Every row comes from one small tree of marks. The marks that hang from a mark follow it in brackets, in the order of their numbers. Every link used is in the known rows. Which tree was each row made from?
Known rows:
Z241(Z604(Z12(Z239(Z47)) Z326) Z779): [-21  10   8   1   4  -1   8 -12  -8   7   6   4  13 -13  -7  -5  -6  -6
   4 -30   4  -1  -1   8  -7  -2  22 -20  -2]
Z239(Z47(Z604(Z12 Z241(Z779))) Z236): [ -7   5  11  16  -8   8  15  -8  -9   5  -1  10  16  -1  -2  -9 -20   0
   0 -29   5   5  -3  10 -22  -3  17 -16  -1]
Z47(Z239 Z604(Z12 Z241(Z779) Z326)): [-13   1   0   1   1  -5  12  -4 -11  -2   3   5  10  -8   0 -19  -9  -4
   5 -28   3   4  12   6 -10  -6   7 -29  -3]
Z931(Z241(Z604(Z47 Z326)) Z789): [ -6  10   9 -18   8  -6   6 -12 -12   2   2 -10   8 -11   3  -9 -19  -2
   3 -24  -7   2   4  -7  -3 -15  13 -18  12]
Z239(Z47(Z604(Z12)) Z236): [ -9   0   7  15  -7  11  16  -3 -10   3   3  11  13   0  -3  -2 -11  -2
  -5 -19  13   2  -7   4 -12  -4  19  -5   2]
Z604(Z47 Z241(Z779)): [  1   6   8  -3  -7   6   2  -7  -1   5   3  -2   9  -2   3  -3 -15   1
   3 -17  -1   4  -1   0 -23  -5  12 -19   2]
Z557(Z779 Z931(Z789(Z914(Z404)))): [ -7  -2   5 -14   3  -8  -8 -14  -3 -10   6  -9  18  -8   1  -8 -10  -2
 -11  -8  -6   1  -3  -5   3 -14   4  -1  14]
Z779(Z241(Z604(Z12 Z47(Z239)))): [  6   0   9  -5  -3   3  19  12  -7   1   7   8   1  -5   2  -4  -9  -8
   2 -17  13  -3  -6   5 -12  -7  15 -21  -1]
Z239(Z236): [ -4  -4  10   0  -4   5   1  -3  -6  -2  11  -1   6   3  -5  -4 -10  -3
  -6   2   3   1   1  -5 -11  -2  10   1   0]
Z779(Z241(Z604(Z12))): [  8   3   9   1  -2   3   6  11  -6   0   7   4   3  -1   0  -4 -14 -10
   0  -5  10  -4  -3   2  -7  -6  15 -11   1]
Z557(Z779 Z931(Z241(Z604(Z12)))): [ -8  -4  10 -10   0   1   4  -7  -7  -6   9   3   5  -3   3 -12 -15  -6
  -5  -9   8   6 -14   8  -2  -4  11   0  -4]
Z239(Z47(Z604(Z241 Z326)) Z236): [ -8   6   8   9  -2   8  16  -7 -13   5   2   1  14  -3 -10  -9 -18  -1
   0 -24  -7   4   7   0 -13  -8  14 -18   6]
Z604(Z12(Z239) Z47 Z241(Z779)): [ -7   4  11   2  -6  -3   9   0  -7   8  12   5  12  -6  -3  -2 -10   0
   5 -13   9   1   1   7 -22  -7  17 -22   1]
Z914(Z789): [ -2   2   5  -4   4   1  -3  -1  -6  -3   5  -7   8  -2   1  -6  -5  -2
  -2   0   5  -2   8 -12  -5  -9   7  -6   5]
Z241(Z604(Z47(Z239(Z236)))): [ -2  -6  13 -10  -1   5  14  -4  -7  -1   7   4   3   1  -3  -9  -6  -7
  -3 -21   7   2  -4   2 -13  -1  14 -11  -3]
Z12(Z239(Z236)): [-9 -6 13 -1 -3 -3  2 -2 -8 -1 21  0  6  1 -9 -5 -7 -8 -6  8  5 -1  3 -3
 -8 -1 12 -2  0]
Z557(Z779(Z241(Z604)) Z931): [ -1  -4  11 -11  -4   7  -3  -6  -4  -7   8  -1   1   2   3 -11 -17 -12
  -6  -9   1   2 -13   3  -1  -1   8  -5  -3]
Z931(Z241 Z789(Z914)): [  5   2   7  -8   9 -16 -10  -4  -4  -6  15 -11  10  -8   4 -10 -21  -3
   0   6  -7  -1   3 -10   0 -16   6  -7  18]
Z779(Z241): [  7   2   5  -1  -5   5  -1   7  -3  -2  11  -3   1   0   2   0 -15  -8
  -2   8   1  -2   0  -7  -7  -5   8  -9   4]
Z236(Z239(Z12 Z47(Z604))): [-14  -3   8  16  -5   1   5  -1 -11   0  12   4  15   3  -3   2  -3  -2
  -4 -12  11   1  -8   4   0  -7  22 -12   7]
Z604(Z12(Z239) Z241(Z779)): [ -7   2   9   5  -3  -7   4   1  -6   2  16   3  11  -5  -3  -8 -10  -3
   3  -1   7   0   5   6 -15  -4  13 -17  -2]
Z604(Z12 Z47(Z239)): [ -5  -4   3  -2  -3   4  16   8  -5   1  10   7   5  -5   2   2   0   2
   1 -11  16   1  -3   3 -12  -7  13 -13   0]
Z239(Z12 Z236): [-12  -3  14   7  -4   1   6   3  -8  -2  16   1  13   3 -12  -1 -10   1
  -6   6   7   0  -1   1 -11  -4  13   0   0]
Z239(Z12 Z47(Z604) Z236): [-11   1  11  18  -7   8  14  -4  -9   2   8   7  16   4  -8  -1 -14   0
  -6 -13  10   3  -8   4 -10  -4  19  -5   2]
Z241(Z604(Z12) Z779): [ -5   2   7  -1   0   3  -2  -7  -2  -1   0   4   8  -2   3  -8  -7  -7
   0 -20  11   0  -4   5 -10   1  16 -10  -6]
Z404(Z914): [  2  -2   0  -4   3  -6 -12  -4   1  -6  14  -4   7   3  -2  -4 -14  -3
   0   4   4   2   3  -7  -5  -5   9  -5   4]
Z241(Z604(Z12 Z47) Z779): [ -6   5   9  -4  -4   7   4  -8  -2   4  -4   6   9  -3   4  -2  -7  -3
   2 -32  13   2  -9   5 -17  -2  20 -14  -3]
Z931(Z789(Z914)): [  0  -1   5  -3   7 -11 -14  -3  -3  -7  13 -10  11  -5   2  -7 -11  -2
  -1   0  -2  -4   3 -10  -1 -14   8  -6  15]
Z236(Z239(Z12 Z47(Z604(Z241(Z779))))): [-13   2  12  17  -7  -1   4  -6 -11   2   9   4  19   1  -2  -5 -12   0
   0 -22   3   3  -4  10 -10  -7  20 -23   5]
Z604(Z12 Z47(Z239(Z236)) Z241 Z326): [-15   0  11  -3   0   0  27   9 -17   5  11   6  11 -10 -14  -6  -8   6
   3 -20   1   1  11   7 -21 -12  10 -22   3]
Z236(Z239(Z12 Z47)): [-16  -2  11  12  -3   1   4   4 -10   1  18   1  14  -1  -7   9  -2   3
  -4  -1   7  -2  -6   4  -4  -8  20  -9   7]
Z914(Z404 Z789): [  4   8   3  -8   2   2   4  -2  -6  -1  -2  -7  15  -5  -2  -3  -3  -2
  -6  -2   2  -2  11 -13  -5 -12   6  -8   9]
Z557(Z779(Z241)): [  2   0   4  -3  -6   6  -5  -3   0  -4   8   0   2  -1   4  -1 -17  -5
  -4  -4  -1   0  -5  -7  -8  -3   4 -12  -2]

Write each row's tree:
[-13  12   2  11  -2   5  12  -9  -9   6  -4   5  16  -9  -2  -7 -15   1
   6 -35   0   4   4   7 -14  -8  15 -26   3] | Z239(Z47(Z604(Z12 Z241(Z779) Z326)))
[-11  -7  10  -2  -5   5  20   6 -10   1  11   9   7  -4  -5  -1  -3   2
  -3 -13  14   1  -2   5 -18  -5  13  -9  -2] | Z604(Z12 Z47(Z239(Z236)))
[ -8  -1   7   2  -5   0  11   6  -7   6  16   5   8  -5  -4   5  -1  -1
   0  -4  17  -1  -3   1 -12  -8  19 -11   3] | Z604(Z12(Z239) Z47)
[ -3   7   8   2  -7   6   8   0  -4   6   2   4  12  -5   0  -1 -13   5
   4 -19   7   3  -1   6 -25  -7  14 -19   1] | Z604(Z12 Z47 Z241(Z779))
[-13   7   8  14  -2   7  22  -1 -17   7   2   7  16  -5 -12  -7 -16   2
   1 -26   1   2   7   6 -15 -11  16 -18   6] | Z239(Z47(Z604(Z12 Z241 Z326)) Z236)
[-10  -4  -3  -5   3  -2   7  -6  -8  -6   7  -1   4  -4   1 -14  -2  -8
   0 -16   2   2   8  -6   2  -4   6 -18   1] | Z47(Z239 Z604(Z326))
[-12   4  11   9  -1   0  17  -7 -16   6  13   2  14  -4 -14 -11 -16  -5
   1 -18  -5   2   9   1 -10  -8  16 -21   6] | Z12(Z239(Z47(Z604(Z241 Z326)) Z236))
[ 14   8   9 -14  10 -15  -2  -9  -5  -4   4 -11  16 -10   2 -13 -19  -9
  -4  -5  -9  -2   4  -9   2 -17  10 -12  20] | Z931(Z241(Z604) Z789(Z914(Z404)))
[ -3   2   0  15  -5  10  11  -1  -5   3   2   8  10  -1   4   1  -7  -2
  -1 -17  16   2  -8   1  -7  -6  19  -9   3] | Z239(Z47(Z604(Z12)))
[-11 -10  10   8  -4  -3  14   1 -11  -7  16   7  10   5  -6 -13  -7  -5
  -6  -6  12   2   0   3  -5  -2  11  -8  -3] | Z47(Z239(Z12 Z236) Z604)
[ -4  -4  12 -18  10 -13 -12 -17  -5 -12  12 -10   9  -6   6 -20 -23  -7
  -5 -11  -6   3 -10   0   6 -12   6  -3  11] | Z557(Z779 Z931(Z241(Z604) Z789(Z914)))
[-10   6   8 -22   6  -3   9 -16  -6   1   1  -2   4 -12   3 -14 -14  -7
   5 -33  -7   7   0   2  -9  -3  10 -26  -1] | Z931(Z241(Z604(Z47(Z239) Z326) Z779))
[ -4   7   7  -3   3   1   8   8 -11   2   5   1   5  -8  -7  -6 -13  -8
   2 -14   2  -5   5   2  -5  -9  13 -17   3] | Z779(Z241(Z604(Z12 Z326)))
[  4   2   4   4  -6   2  -3 -11  -2  -2   1  -1   8   3   7 -15 -16  -7
   1 -16   1   5   2  -2 -12  -2  10 -18   0] | Z47(Z604(Z241(Z779)))
[-15  -1  12   7  -1  -7  17   2 -20   3  15   5  14  -4 -16 -15 -11  -6
   1 -13   4   0  14   5 -10 -10  14 -19   5] | Z47(Z604(Z12(Z239(Z236)) Z241 Z326))
[-14  -1  12  12  -4   3  15   2 -10   5  18   9  12  -5 -11   3  -7  -1
  -3  -2  11  -2  -3   6 -12  -4  20  -4   1] | Z604(Z12(Z239(Z47 Z236)))
[-12   4   6   3   3  -8  11   9 -14   5  20   0  10  -9 -13  -5  -7  -1
   5   1   3  -3  15   2  -9 -11  12 -19   5] | Z604(Z12(Z239) Z241 Z326)
[-11  -5   4  14  -5   4   7   1 -12   1   6   8  11  -1   1   1   0  -3
  -3 -18  14   0  -6   4  -3  -7  23 -12   7] | Z236(Z239(Z47(Z604(Z12))))
[-13  -8  13   4  -2  -3  12   6  -9  -6  21   4   9   1 -10  -6  -6   0
  -5   6   8   0   1   4  -9  -2   9  -5  -4] | Z47(Z239(Z12 Z236))
[-18  -2  11 -10   3   2  23   1 -15   3   5   7   9  -8 -11  -8  -3  -2
   0 -32   7   0   4   8 -13  -6  16 -17  -1] | Z241(Z604(Z12 Z47(Z239(Z236)) Z326))
[-20   2  16  -6   2  -1  18  -2 -17   8  10   5  12  -8 -17  -5  -4  -5
   0 -25   8  -2   3   6 -13  -7  22 -15   3] | Z241(Z604(Z12(Z239(Z236)) Z47 Z326))
[-10  -1  12   6  -4   3   9  -5  -7   4  18   2   9  -2  -9   1 -10  -5
  -4   1   3   0  -3   0 -10  -1  17  -4   1] | Z12(Z239(Z47 Z236))
[-11   4   4  -3   6   1   6   0 -10   1   3   0   8  -7  -6  -6  -4  -4
   1 -17   7  -3   5   1  -3  -7  16 -12   1] | Z241(Z604(Z12 Z326))
[ -2   4   6   6  -4   1   2   1  -4   1   7   2  10  -3   1  -6 -13   1
   3  -8   5   1   3   5 -18  -4  11 -14  -2] | Z604(Z12 Z241(Z779))
[-10   6  15  19  -8   5  13 -10  -8   3   5   7  20   2  -7  -8 -23   1
  -1 -23   2   5  -5  10 -20  -3  17 -16   0] | Z239(Z12 Z47(Z604(Z241(Z779))) Z236)
[ -7  -6  13  -5  -1   4  21   3 -10   1   7  10   6  -2  -5  -7  -4  -4
  -2 -23  15   0  -4   8 -16  -3  17 -11  -4] | Z241(Z604(Z12 Z47(Z239(Z236))))
